Known rows, with every step that occurs:
nubep -> bekope -> bigut -> midol: [  5 -17  29  27  33   3  -6 -14 -27  12 -46  41 -52  38 -12  15  44   7
 -20 -11   8  30  23 -39]
bekope -> tade: [ -2  16   9  17  19  -3 -31 -19  -2 -26  -1 -29  -3  27   5  -9   7  59
  24 -10  -2  45 -21 -17]
midol -> tabad: [ 31 -19  13  19  12   5  -8   0  -8 -17  -9 -13 -19  13   3  19   4  38
  19 -14  16  10 -10  13]
bekope -> bigut -> vaberi -> tade: [ -4   2  27 -21   5  56 -18   1 -32 -41 -25  28 -39  43 -22  -6  -3  32
   2   9  45  -1   3 -11]
vaberi -> tade -> bekope -> lizur: [ -7   0  24  11  36  20  14  32  23 -36 -15  35 -49  17 -18   2  20  38
   7  10  41  46 -56  46]
bigut -> midol -> tabad: [ 33 -34  25  22  10 -16   6 -19   3   5 -26   4 -44  18   2  29  16  39
  18  -8  12  16 -12  17]
tabad -> bigut -> midol -> nubep -> bekope: [ -9 -20 -18  31  57 -31  20 -39  -1  46 -19  24 -11  32  -2  10  33  69
  -2 -17   5  37  17  15]
bekope -> nubep -> midol -> tabad -> bigut -> vaberi: [ 36  -8 -10 -13  16   4  -5 -16 -12 -40   9 -12 -40  38  44  15   1  64
   8   1  39  -2  14  37]
bekope -> lizur: [  3  -7  16   9  14  10   0  -2  10 -27 -11   9 -26  18 -14  12   6  37
   1 -21  23  45 -21  26]
tade -> bekope -> bigut -> midol: [  8 -20  43  14  20  -2  -3  -6  -3  36 -43  41 -71  44  -1   6  23  18
 -10  -5  15  44 -12  -4]
tade -> bekope: [ -5  -3  19  12  31   9  -4   2   1   4 -17  11 -37  33  -9  -7  17  35
  15  -4  24  43 -24   7]
tabad -> bigut -> vaberi: [-17  -4  -9 -19  16  24   1 -21   2 -15   7   0 -15  47  -4   2  -3  62
  -2 -22  33   6   8  20]
bekope -> nubep -> midol: [ 30  16  17   9  22   1 -24 -24 -20 -29 -23 -12 -41  39  27 -20  20  47
  13  16  22  46  16  -3]
bekope -> bigut: [ 14  -3  30  10   9  20 -25  -2 -27   1 -29   9 -28  35  -4  -7   3  29
  -8 -18   9  22  13 -21]
tade -> bekope -> nubep -> midol -> tabad: [ 50  -9  15  21  33 -14  -8  10 -13 -20 -14   3 -61  27  40   3  25  37
  21  17  27  39 -15  25]
midol -> nubep -> bekope: [ -5  -3  -9  23  52  -1  -4 -24 -30  14 -15  16   6  22 -20  -8  19  46
  19 -13  13  48  10  -9]
tade -> bekope -> nubep -> midol -> tabad -> bigut: [ 47  -6  -2  22  41 -19   4  18   3  -8   0  -4 -52  26  56   6  26  61
   9   6  22  23  -7  45]
bigut -> midol -> nubep -> bekope: [ -2 -18   0  29  48 -22   8 -46 -19  35 -31  28 -21  29 -20   5  32  45
  14  -7  10  51   7  -5]
bigut -> bekope -> nubep -> midol: [ 22  12  30  12  16  -3  -7 -31 -40 -40 -33  -3 -40  36  26 -23  29  52
  20   9  25  35  36 -12]
tade -> bekope -> nubep: [ 10   6   6  17  47  -4 -22   1 -10 -12   6  13 -40  23   3 -11  28  40
  -6  -3  16  56 -19  10]
vaberi -> tade -> bekope -> nubep -> midol -> tabad: [ 48   4  22  25  38   4  -2  23 -13 -45 -19   8 -67  19  34  -4  32  42
  31  46  39  24 -26  30]
tade -> bekope -> bigut -> vaberi: [-10  -6  23 -20  14  40 -16   2 -25  -4 -19  38 -53  49 -14  -5  -1  16
  -6 -14  44  26 -13  -7]
bigut -> vaberi -> tade: [-16   9  17 -17  15  46  -7 -16 -16 -50 -12  14 -25  38 -26 -10   4  43
  21  12  54   7 -13   7]
vaberi -> tade -> bekope: [ -8   8  24  15  41  26   1  14   1 -19 -22  20 -38  27 -16 -18  26  42
  21  22  33  29 -36  15]
midol -> nubep -> bekope -> lizur: [ -5 -13 -12  19  46  -7   6 -10  -9  -3 -11  29  -4  12 -24  11  16  43
   6 -23  19  59 -10  18]
nubep -> midol -> tabad -> bigut -> bekope -> tade: [ 30   0  18  23   9 -20  10  -9 -10 -31 -18 -41 -13  30  58   7  17  80
  47  -4  11   3  10  10]

Rows:
[ 22 -24   7  21  15  -8  20   1 -14 -11  -7 -10 -10  16  17  16  14  68
  13 -29  16 -15  17  23]
midol -> tabad -> bigut -> bekope
[  6 -13  44  18  24  12   1   9  -5  14 -50  50 -78  41 -12  -2  31  24
  -3  21  25  32 -26   2]
vaberi -> tade -> bekope -> bigut -> midol
[ 21  13  20  13  36  -3 -15  -8 -13 -13 -21   7 -60  40  29 -22  29  40
  13  19  30  60  -9   8]
tade -> bekope -> nubep -> midol
[  5 -10   6  22  42   6 -15 -10 -48  25 -30  30  -4  29 -11  -6  14  32
  -2 -18   4  39  23 -29]
midol -> nubep -> bekope -> bigut
[  3   3  36  11  30  32  -8  31 -20  -6 -32  35 -51  34 -10 -15  20  27
  -1  14  30  25 -22  -4]
vaberi -> tade -> bekope -> bigut
[-26   4   0 -15  37  35  15  11  11 -22   4  24 -34  44 -11  -6  13  62
   6  10  55   5 -28  39]
tabad -> bigut -> vaberi -> tade -> bekope
[ 48  -7  28  21  12 -12  -2 -15 -41 -45 -26  -9 -45  22  37   3  25  47
  29   4  26  16  27   4]
bigut -> bekope -> nubep -> midol -> tabad
[ 52  -6  -3  21  23 -16  -6  -1  -2 -24   0 -20 -34  24  57  12  20  67
   7   3  14  12  18  35]
bekope -> nubep -> midol -> tabad -> bigut
[  0 -22  -7  16  26 -30  14 -46  13  57 -17   3 -14  37   7  -4   4  89
   8 -19   1  39   2  38]
tabad -> bigut -> midol -> nubep
[-22   5  20 -18  30  44   4   4  -8 -36 -12  31 -49  41 -26 -14  13  38
  21  20  59  21 -34  20]
bigut -> vaberi -> tade -> bekope
[ 43 -12  29  16   4   2  -3  -6 -12 -19 -37 -18 -37  32  25   6   5  36
  42   9  28  18   3  11]
nubep -> midol -> tabad
[ 26 -20  -7  20  20  -3   3   8  13  -5   5 -16  -7  15  18  21   7  65
   7 -24   9  -4   0  33]
midol -> tabad -> bigut
[ 32 -24  23  14   4 -11  39   8   3 -30 -27  -3 -40  23  38  26  12  60
  23 -18  36   3   8  56]
nubep -> midol -> tabad -> bigut -> bekope -> lizur
[ 42 -41  35  22  -4  -8  -6  -7 -12  13 -39  18 -58  23  10  32  10  23
  -3 -15   5  12   3  -3]
bekope -> bigut -> midol -> tabad
[ 34 -32  44  24  22   5   8  25  -6   6 -44  41 -79  23   4  23  29  26
   4  21  24  10 -34  18]
vaberi -> tade -> bekope -> bigut -> midol -> tabad
[ -8  12  23  18  15  -6 -13 -27 -24 -34 -13 -23  -5  25   4 -15  17  61
  29 -17   5  34  -2 -27]
bigut -> bekope -> tade
[-10  -4  11  16  23   0  14 -17 -12  -7 -13  -5  -7  33   4  -8  20  70
   4 -27  16   8  27  11]
tabad -> bigut -> bekope
[  7  -3  19  22  37  24 -20   6 -41  -7 -30  28 -27  34 -14   5  30   9
 -17 -12  12  23  23 -43]
nubep -> bekope -> bigut
[  7 -17  33  16  29  -3   6  -4 -11  48 -48  51 -57  37  -9 -13  14  48
  13  17  21  45 -26  18]
vaberi -> tade -> bekope -> bigut -> midol -> nubep
[ 17  11  16  14  24 -11   6 -25 -22 -26 -20 -10 -35  38  43 -20  32  76
   6  -5  22  22  44  10]
tabad -> bigut -> bekope -> nubep -> midol
[ -6  -9  17   7  31   3   8  15  21 -10 -11  27 -43  22 -13  10  14  30
   0 -19  32  61 -44  40]
tade -> bekope -> lizur
